In the rows, 128 means zero.
Known rows, with every way that one mark hangs from another
{C {U {M K S}}}: [120 141 133 123 154  98 184 140  69 113 140  64 135 170  91 137 193  94
 183  98 111 161 126]
{S B}: [115 131 142 122 107 188 122 129 115 131 135 141 127 148 157 131 149 130
 113 135 130 139 121]
{C {U {M K {S H}}}}: [111 153 128 109 175  52 177 137  59 102 138  43 133 195  79 138 198 119
 151 122 117 174 118]
{B {S {H Z}}}: [117 142 166  95 128  77 113 114  86  91 115 128 102 160  91 125 161 143
 120 147 131 142 119]
{B G}: [118 136 132 140 114 135 101 151 104 123 133 140 136 142 123 145 124 148
 137 121 121 128 121]
{U C {M S}}: [137 118 132 135 129 119 167 123  92 139 129  87 141 166 112 122 145 164
 126 141 121 144 127]
{G {B S}}: [133 122 179  96 136 176 110 101 114  94 101 143 130 154  95 146 170 138
 137 152 131 106 101]
{H {S {B G}} Z}: [120 128 167 140  58 164  85 141  74 143 161 144 143 150 175 127 167 115
 128 106 121 151 113]
{B G S}: [114 139 152 122 120 154 104 145  80  93 119 152 124 166  97 159 146 161
 159 133 118 114 102]
{M K S {U C}}: [116 151 155 100 150 112 203  99 116 140 137  48 163 147  79 119 178 109
 173  84 137  99 129]
{Z H {M K S}}: [ 88 122 174 141 153  79 173 129  53  93 137  51 127 141  60  97 204 103
 132 129 121 119 132]
{U C {M K}}: [102 133 138 126 135 121 160 126  92 163 147  73 124 141 105 127 156 153
 167 163 136 143 138]
{H Z}: [131 127 147 125 102  95 114 120 119 132 130 130 118 113 133 110 132 102
 135 116 126 143 145]
{S {B G} {H {Z M}}}: [ 80 138 176 134  96 134  80 152  33 108 147 145 126 172 137 110 175 134
 111 152 113 158 128]
{C U}: [127 118 117 121 112 125 128 127 144 132 127 140 117 160 109 124 152  83
 147 106 120 141 124]
{Z {H S} {M U}}: [ 97  92 156 144 141  81 130 118  56 132 179  80 163 135 130  95 201  82
 117 116 118 122 111]
{S {B G} {H Z}}: [ 97 148 164 122  88 121  77 143  77 115 137 139 123 170 145 131 158 145
  95 137 128 162 119]
{Z {M S}}: [129 126 147 146 149 131 160 132  69 102 129 113 143 142 102 108 158 118
 138 118 106 122 129]
{S {B G} H}: [ 96 150 143 120 115 153  93 152  83 111 133 138 133 185 146 149 153 172
  90 150 128 147 101]
{M U}: [120 134 128 113 151 118 142 119 119 133 145 105 161 123 144 127 141 100
 145  94 126 117 126]
{M S}: [145 136 134 131 139 117 160 125 114 110 119 104 141 142 109 129 140 127
 125 102 121 127 120]
{S {H Z}}: [119 136 145 112 126  52 108 121 111 118 126 115 117 136 115 110 142 125
 101 136 133 156 137]
{U C M}: [117 109 120 136 117 132 135 126 106 161 141 109 124 151 129 123 133 162
 131 166 128 148 131]
{U M}: [122 119 118 137 143 121 126 143  80 132 146 108 135 133 150 137 134 148
 131 149 117 156 132]
{B G {S {H Z}}}: [107 146 170 108 117  80  85 134  61  81 121 137 111 174  85 142 157 161
 128 140 124 140 112]
{B G {S {H {Z M}}}}: [ 90 138 180 123 122  95  83 145  20  74 132 148 112 175  77 121 175 149
 145 154 109 135 118]
{G {B {S {H Z}}}}: [125 133 201  82 134 100  88  93  95  87  99 130 119 163  85 129 180 141
 111 157 135 135 109]
{U C {M K S}}: [118 138 143 126 144 111 191 121  77 140 136  51 138 156  85 128 168 153
 162 136 129 140 131]

Rows
[130 123 164 127  71 157 107 118  93 150 157 132 132 136 178 112 173  99
 119 115 129 154 123] => {H {S B} Z}
[ 80  97 172 168  84 157  85 152  30 125 172 124 135 174 140 112 206 126
  94 151 116 138  96] => {Z {H {S {B G}}} M}
[ 74 153 186 110 125 120 129 132  43 114 148  99 115 147 118  97 203 110
 137 152 129 155 144] => {S B {H {Z {M K}}}}
[102 112 168 121 106 113 136 103  92 160 150 112 145 128 113  77 163  82
 164 113 120 120 151] => {H {Z {M {U C}}}}
[117 132 148 142  84 189  97 147  79 139 161 141 148 165 171 151 166 143
 121 120 122 136  96] => {H {S {B G}}}
[ 79 111 171 134 156  73 157 120  45 136 184  41 158 124 106  98 223  72
 151 114 125 116 119] => {Z {H S} {M K U}}
[ 84 113 178 159 103 156 120 151  31  90 140 112 136 183 108 110 198 130
  90 132 108 139 106] => {Z H {M {S {B G}}}}
[ 93 105 173 147 116 149 146 128  53  94 134 100 129 171 108  94 203 113
  79 141 115 136 114] => {Z H {M {S B}}}
[111 134 187 122 120 150 157 120  40 112 154 103 169 144 149  91 196  65
 146  76 102 136 137] => {H {Z {M {S B} U}}}
[119 168 146 109 177  64 178 124  92  96 122  54 137 156  77 133 172 144
 126 123 135 131 119] => {M K {S H}}
[ 77  89 156 130 126  99 138 105  97 146 153  91 138 151  85  79 181 102
 117 142 128 109 126] => {Z H {M {U C}}}
[ 85 151 172 116 146  57 134 131  57 115 144  88 117 128  89  97 182 109
 153 147 125 145 150] => {S {H {Z {M K}}}}
[ 97 135 188 129  93 159 135 127  40 145 175 104 130 125 145  99 211  76
 168 124 123 147 139] => {H {S B} {Z {M K}}}
[125 109 160 150 102 105 114 123  63 143 160 127 133 116 137  92 168  84
 148 123 113 141 139] => {H S {Z M}}
[129 153 134 103 183  62 164 115  95 101 132  66 173 161 110 129 161 131
 110  93 122 128 110] => {M {S H} U}
[123 136 178  83 158 130 102 101 104  82  98 129 128 178  85 147 174 165
 104 173 135 118  90] => {G {B {S H}}}
[107 150 147 110 140 113  98 144  69  80 119 136 119 189  83 160 152 187
 124 155 123 124  95] => {B G {S H}}
[109 134 147 115 165  88 172 105  76 121 138  75 164 179  78  99 179 134
 119 124 118 113 119] => {Z {M {S H} {U C}}}
[135 135 140 112 137 121 179  98 127 138 132  81 166 155 103 116 152 121
 140  88 130 110 120] => {M S {U C}}
[116 162 164 115 131 171 181 128  87 112 130  82 138 152 121 134 181 122
 144 106 132 130 122] => {M K {S B}}
[105 129 158 128 133  66 109 129  70 111 135 120 118 134 107  93 157 117
 114 149 117 152 144] => {S {H {Z M}}}
[ 85 106 168 149 135  81 141 128  54 128 166  65 124 127  93  98 211  98
 135 149 130 125 119] => {Z {H S} {M K}}
[108 144 145 116 130 157 180 140  56 117 146  76 133 191 120 138 214  93
 170 103 113 171 119] => {C {U {M K {S B}}}}
[ 88 144 176 114 143  95 154 121  54 130 166  79 153  99 117  94 185  54
 202  93 117 121 157] => {H {Z {M K U}}}
[ 78 155 173 104 167  47 146 122  46 117 160  65 149 124 103  98 193  80
 169 115 123 133 151] => {S {H {Z {M K U}}}}
[100 146 149  98 140 123 174 103 130 165 148  68 151 133  95 121 163 110
 180 109 146 100 135] => {M K {U C}}
[101 161 161 134 132 166 151 164  17 107 151  76 152 173 139 162 188 158
 154 122 113 157 117] => {U {M K {S {B G}}}}
[104 131 123 122 143 109 152 139  84 135 149  84 120 155 114 137 178  93
 190 121 118 162 134] => {C {U {M K}}}
[122 135 155 107 113 183 177  98 117 144 136  94 166 176 131 116 174 121
 126  95 130 117 112] => {M {S B} {U C}}
[101 149 195 128 113 158 168 129  38 107 140  94 132 138 113  95 205  82
 165 105 115 141 146] => {H {Z {M K {S B}}}}
[121 141 159 118 128  96 134 133  35 106 139  86 136 175 154 122 182 147
  85 138 115 194 125] => {U {M {S B {H Z}}}}
[112 147 150  95 136 138 171 100 107 130 133  80 164 199 117 117 183 147
  94 118 134 130 105] => {M {S B H} {U C}}
[116 130 141 117 131 140 153 124  70 130 135  80 135 210 128 125 174 192
  81 172 128 166 108] => {U C {M {S B H}}}
[ 94 137 178  96 157  77 124 113  32  85 144 113 137 155  96 105 190 105
 151 127 112 128 127] => {B {S {H {Z {M U}}}}}
